Every row comes from one small tree of marks. The marks that hang from a mark follow it in brackets, in alphabetical order. Every link used is in the known rows. Which tree was each row made from?
Known rows
P[X[B]]: [ 1.658 -1.790 -1.654  0.419  0.688  0.942 -0.956  1.209 -0.191 -0.601
  0.675 -0.184 -0.871 -0.766 -1.865  0.497  2.251  4.177 -0.393  1.490
  0.184 -0.644  0.572  1.612 -0.912 -0.679 -0.457  1.917 -3.252]
L[D[V[X[B]]]]: [ 0.581 -2.659 -0.623 -4.880  2.324  1.845 -1.131 -0.566  0.813 -2.023
  1.851  0.714 -1.190  0.156 -0.392  0.785  2.189  0.934 -0.817 -3.754
 -0.081  1.433  0.968  3.063 -1.087  0.946  0.828  2.734 -2.902]
D[V]: [ 3.072 -1.272 -0.499 -0.768  2.376  2.526 -0.457  0.284  0.565 -2.291
  1.936 -0.970  0.578  0.091 -0.200  0.795  1.610  1.782 -0.651 -1.918
  0.990  0.862  0.701  2.364 -1.165  0.660  0.195  0.388 -4.240]
Z[D[V[X[J P[G]]]]]: [ 1.785 -0.603 -0.446 -0.965  2.807  1.070 -1.141 -2.381  0.280 -4.510
  2.850  1.433 -0.874 -0.620 -0.158  0.447  0.307 -0.851 -0.489 -4.074
  0.735 -1.326  1.089  2.571 -1.455 -0.715  1.100  1.980 -4.375]
Z[D[V[X[B P]]]]: [ 1.953 -1.696 -0.581 -2.338  2.563  1.158 -1.266 -1.133  0.510 -5.110
  2.803  1.594 -0.578 -0.875 -0.396  0.901  0.966 -1.042 -0.529 -2.939
  0.442 -1.890  1.202  1.674 -0.865 -0.837  0.203  1.837 -3.350]
Z[D[V]]: [ 2.264 -3.073 -0.737 -1.729  2.155  2.090 -1.012 -0.863  0.335 -4.192
  3.039  1.747  0.006 -0.647 -0.133  0.493  0.069 -0.832 -0.666 -2.631
  0.063  0.160  1.164  2.469 -0.948  0.328  1.143  2.598 -4.991]
G[J P[X]]: [ 1.675  1.696 -1.882  1.081 -0.555 -0.071  0.100 -3.706  0.473 -0.261
  1.642 -1.407 -1.598 -1.576 -1.663 -0.488 -0.375  4.554 -0.629 -1.278
  1.806 -1.332  0.357  2.577 -1.504  0.390 -1.093 -0.268 -2.759]
X[B J P]: [-0.827  0.218 -0.856  4.678  2.073 -3.770 -2.512 -0.661 -0.954 -2.525
 -0.253 -1.705 -1.714  1.158 -2.477 -0.074  3.472  4.459 -0.499 -0.948
  3.789 -2.191  0.185  0.541 -1.667 -0.636 -1.759 -0.943 -1.638]
P[G]: [ 2.953  0.343 -1.005  1.568  1.876 -0.616 -1.247 -0.999  0.097  0.071
  1.443  1.179 -1.382 -0.855 -0.342  0.132  0.864  4.264 -0.740 -0.239
  0.496  2.254  0.983  4.085 -1.575 -0.291  0.444  1.228 -5.009]
X[P[G]]: [ 1.709  1.377 -0.774  2.809  2.969 -1.976 -2.858 -1.271  0.306 -0.937
  0.951  1.143 -1.941 -0.675 -1.474  0.017  2.353  4.618 -0.316  0.000
  0.783  1.041  0.738  1.770 -1.333 -0.664 -0.954  0.441 -3.872]
B[X[J P]]: [-0.928  2.134 -0.573  1.899  2.093  0.691  0.396 -2.259 -0.113 -1.846
  0.559  0.032 -1.939  0.464 -2.004 -0.428  2.581  2.532 -0.574 -0.731
  1.788 -0.519  0.530  1.370 -1.294 -0.383 -1.328 -0.941 -3.515]
G[P[X[B]]]: [ 2.591  0.294 -2.050  1.236  0.423 -0.051 -1.251 -0.255  0.065 -1.285
  1.584 -0.686 -1.557 -1.260 -1.910  0.253  1.159  4.471  0.334  1.286
  0.429 -0.633  0.762  1.294 -0.870 -0.301 -0.999  1.107 -1.989]
V[D X[P[G]]]: [ 1.785 -0.432 -0.312 -0.083  4.273 -0.730 -1.524 -0.974  1.033 -0.055
  0.610  1.219 -0.904  0.108  0.083  0.805  3.176  3.746 -1.122 -3.464
  0.518 -1.939  0.720  2.751 -1.116 -1.982  0.344  0.321 -3.930]
P[G[J] X]: [ 1.630  0.728 -1.574  1.721  0.660  0.846 -0.580 -2.628 -0.139  1.387
  1.308  0.497 -1.758 -1.461 -1.068 -0.570  0.342  5.082 -0.307 -0.577
  0.204  1.011  0.242  3.713 -1.913 -0.750  0.141  2.072 -4.783]
Z[D]: [ 1.951 -2.772 -0.990 -1.169  1.405  0.313 -0.971 -1.186  0.353 -3.331
  2.319  2.463 -0.682 -0.942 -0.540  0.394 -0.245  0.218 -1.448 -1.728
  0.285  0.026  1.424  3.180 -0.910  0.306  1.271  2.375 -5.557]
Z[D[V[X[J P]]]]: [ 1.602 -0.982 -0.419 -1.462  2.638  1.248 -0.856 -2.066  0.442 -4.872
  2.688  1.099 -0.548 -0.402 -0.306  0.618  0.372 -1.122 -0.819 -4.147
  1.009 -1.949  1.110  2.358 -1.280 -0.394  1.053  1.578 -4.388]
Z[D[V[X[B J]]]]: [ 1.839 -2.014 -0.580 -1.974  2.092  1.448 -0.481 -1.415  0.151 -4.931
  2.720  0.892 -0.310 -0.406 -0.135  0.789  0.382 -1.224 -0.821 -3.834
  1.142 -2.025  1.167  2.593 -1.243 -0.535  0.982  1.771 -3.870]
L[D[V[X[B J P[G]]]]]: [-0.268 -1.446 -0.541 -2.773  2.824  0.903 -1.869 -1.568  0.330 -1.964
  1.688  0.543 -1.891  0.486 -0.676  0.325  2.428  1.507 -0.295 -4.350
  0.351  1.403  0.690  2.834 -1.529  0.478  0.680  2.850 -2.646]
X[B P]: [ 0.882 -0.706 -1.028  2.031  2.291 -2.859 -2.984  0.709 -0.040 -2.402
  0.321  0.160 -1.482 -0.251 -2.270  0.472  3.837  4.385 -0.294  1.231
  1.725 -1.283  0.607 -0.048 -0.744 -0.972 -2.603 -0.291 -1.233]

Write each row's tree
[ 0.133  2.398 -0.769  0.743  2.058  0.794  0.038 -2.656  0.287 -1.052
  1.177  1.559 -2.285 -0.885 -1.672 -0.472  2.483  3.082 -0.172  0.277
  0.432  0.457  0.642  1.532 -1.048 -1.014 -2.120 -0.411 -3.068] => B[X[P[G[J]]]]
[ 1.599 -1.066 -0.577 -0.801  2.684  0.733 -1.368 -1.850  0.044 -4.755
  2.776  1.347 -0.918 -0.567 -0.298  0.546  0.758 -0.684 -0.231 -3.594
  0.831 -1.673  1.033  2.151 -1.354 -1.065  0.547  1.987 -3.507] => Z[D[V[X[B J P[G]]]]]
[ 1.149  1.693 -0.791  2.794  2.420 -2.342 -2.343 -2.669  0.342 -0.636
  0.859  0.774 -2.060 -0.757 -1.474 -0.314  1.885  4.773 -0.637 -0.941
  1.534  0.433  0.494  2.051 -1.545 -0.510 -1.359 -0.280 -3.559] => X[P[G[J]]]
[ 2.669  1.086 -0.108 -1.274  2.505  2.027  0.569 -1.178  0.674 -2.895
  1.647 -2.062  0.177  0.386  0.085  1.136  1.512  1.090 -1.197 -4.052
  2.300 -1.738  0.804  3.220 -1.686 -0.117  0.693 -0.880 -3.960] => D[V[X[J]]]
[ 2.462  1.474 -0.326 -1.066  2.825  0.714 -0.800 -1.287  0.691 -2.966
  1.747 -1.021 -0.591 -0.557 -0.447  0.943  2.558  2.027 -0.289 -2.867
  1.678 -2.009  0.585  1.739 -1.419 -1.349 -1.455 -0.757 -1.698] => D[V[X[B P[G[J]]]]]
[ 0.874 -0.046 -1.701  3.819  1.069 -0.083 -1.416 -0.657 -1.336  0.411
  0.781 -0.390 -1.933 -0.306 -1.527 -0.364  1.678  5.192  0.506  0.192
  0.789  0.518  0.191  2.704 -2.035 -1.394  0.295  2.634 -3.566] => P[G X[B J]]
[-0.087 -1.558 -0.597 -3.723  2.489  0.978 -1.712 -2.018  0.658 -1.675
  1.819  0.902 -1.846 -0.039 -0.610  0.273  2.258  1.603 -0.442 -4.220
  0.180  1.370  0.671  2.855 -1.382  0.485  0.050  2.531 -2.294] => L[D[V[X[B P[G[J]]]]]]
[ 2.577 -1.859 -0.531 -3.008  2.264  1.997 -0.410 -1.369  0.728 -4.582
  2.993  1.643 -0.177 -0.885  0.133  0.926  0.058 -1.371 -1.020 -3.505
  0.296 -1.303  1.384  2.844 -1.005 -0.296  1.161  1.924 -4.646] => Z[D[V[X]]]
[ 1.971  1.235 -1.776  2.319  0.545  0.089 -0.701 -1.552 -0.057 -0.962
  1.459 -1.424 -1.549 -0.579 -1.710 -0.101  0.294  4.378 -0.111 -0.389
  1.302 -0.573  0.643  2.219 -1.475  0.332  0.190  0.706 -3.513] => G[P[X[J]]]
[ 2.225  2.225 -0.082  0.044  3.306  1.089 -0.607 -1.695  0.542 -2.873
  1.632 -1.519 -0.587  0.253 -0.252  0.832  2.026  1.673 -0.513 -3.866
  2.004 -1.639  0.636  2.411 -1.805 -0.738  0.008 -0.716 -3.354] => D[V[X[J P[G]]]]
[ 1.433  1.167 -2.069  1.238 -0.672 -0.720 -0.245 -3.074  0.158 -0.616
  1.487 -1.532 -1.625 -1.554 -1.890 -0.421  0.220  4.777 -0.251 -0.574
  1.995 -1.884  0.242  1.939 -1.375 -0.088 -1.842 -0.238 -1.437] => G[J P[X[B]]]
[ 0.064 -1.279 -0.369  1.234  3.629 -1.909 -1.287 -0.575  0.143 -1.177
 -0.214 -0.805 -0.635  1.356 -0.617  0.751  3.988  3.606 -1.181 -4.056
  2.625 -4.116  0.323  1.904 -1.367 -1.975 -0.210 -0.567 -2.407] => V[D X[B J P]]
[ 1.269 -0.163 -1.838  1.933  0.409  0.143 -1.081 -1.664 -0.639  0.909
  1.132  0.294 -1.812 -1.486 -1.442 -0.445  1.322  5.373  0.180  0.393
  0.398  0.303  0.117  2.787 -1.724 -1.449 -0.898  2.129 -2.951] => P[G[J] X[B]]
[ 1.197  0.748 -1.440  3.586  1.300  0.720 -0.998 -1.641 -0.835  0.879
  0.958 -0.264 -1.809 -0.302 -1.191 -0.520  0.709  4.869 -0.025 -0.762
  0.575  1.117  0.298  3.657 -2.179 -0.695  1.395  2.548 -5.395] => P[G X[J]]
[ 1.993  1.631 -0.247  0.191  3.097  0.450 -0.859 -1.019  0.198 -3.298
  1.511 -1.668 -0.648  0.258 -0.487  0.905  2.725  1.905 -0.143 -3.195
  2.203 -2.012  0.518  1.798 -1.663 -1.230 -0.775 -0.635 -2.062] => D[V[X[B J P[G]]]]
[ 2.181 -1.290 -0.454 -2.444  2.696  1.527 -1.058 -1.601  0.771 -4.845
  2.899  1.709 -0.474 -0.883 -0.257  0.844  0.527 -1.122 -0.774 -3.464
  0.293 -1.676  1.268  2.136 -0.960 -0.497  0.735  1.783 -4.227] => Z[D[V[X[P]]]]
[ 0.152 -1.995 -0.425 -4.039  2.368  1.965 -0.776 -1.556  0.724 -1.817
  1.715  0.188 -1.199  0.630 -0.282  0.534  1.581  0.770 -1.136 -4.999
  0.487  1.436  0.889  3.735 -1.490  1.380  1.590  2.545 -3.944] => L[D[V[X[J]]]]
[ 2.689  0.817 -0.287 -1.623  3.026  1.101 -0.849 -0.048  0.815 -3.546
  1.588 -1.114 -0.237 -0.256 -0.591  1.365  2.937  1.565 -0.430 -2.240
  1.450 -2.288  0.772  1.240 -1.060 -1.046 -1.237 -0.719 -1.854] => D[V[X[B P]]]
[ 2.469  0.513 -0.277 -1.147  2.372  1.516  0.278 -0.527  0.350 -3.246
  1.497 -2.185  0.071  0.399 -0.119  1.191  2.118  1.272 -0.845 -3.366
  2.462 -2.217  0.700  2.554 -1.574 -0.623 -0.146 -0.873 -2.621] => D[V[X[B J]]]
[ 1.198  0.159 -1.151  3.084  2.667 -3.084 -3.495  0.113 -0.400 -1.642
  0.679  0.868 -2.143 -0.646 -2.000  0.194  3.671  5.082  0.425  1.341
  1.137 -0.077  0.556  0.433 -1.086 -1.614 -2.510  0.506 -1.202] => X[B P[G]]
[ 0.442 -1.307 -1.546  2.264  0.621  0.374 -0.569  0.215 -0.854 -0.644
  0.278 -1.532 -0.957  0.178 -1.972  0.075  1.967  4.276 -0.519  0.028
  1.609 -1.267  0.255  2.039 -1.576 -0.442  0.163  1.480 -3.534] => P[X[B J]]
[ 2.851  1.245 -0.342 -1.023  3.203  0.929 -1.127 -0.357  0.664 -3.110
  1.792 -0.741 -0.596 -0.420 -0.419  1.196  2.874  1.905 -0.048 -2.153
  1.203 -1.689  0.757  1.475 -1.218 -1.436 -1.160 -0.346 -1.872] => D[V[X[B P[G]]]]
[ 0.066 -1.053 -0.494 -3.891  2.594  1.404 -1.510 -2.500  0.929 -1.388
  1.918  1.014 -1.802 -0.064 -0.495  0.255  1.785  1.394 -0.702 -4.752
  0.055  1.715  0.736  3.277 -1.467  0.799  0.571  2.525 -3.257] => L[D[V[X[P[G[J]]]]]]
[ 0.615  0.564 -1.143  3.121  2.063 -3.472 -2.982 -1.256 -0.348 -1.343
  0.635  0.503 -2.176 -0.727 -1.990 -0.156  3.230  5.185  0.105  0.387
  1.841 -0.730  0.294  0.788 -1.321 -1.506 -2.961 -0.121 -0.956] => X[B P[G[J]]]
[-0.669  2.681 -0.662  2.682  2.250  0.448  0.041 -2.682 -0.367 -1.307
  0.823  0.490 -2.382  0.214 -1.831 -0.642  2.461  3.061 -0.050 -0.623
  1.348  0.216  0.472  1.735 -1.511 -0.823 -1.248 -0.382 -3.507] => B[X[J P[G]]]
[ 2.091 -0.647 -1.817  1.945  1.246  0.530 -1.731  0.282 -0.676  0.395
  1.194  0.852 -1.792 -1.311 -1.404  0.011  1.947  5.152  0.576  1.766
 -0.722  1.174  0.509  2.332 -1.386 -1.634 -0.273  3.052 -3.252] => P[G X[B]]
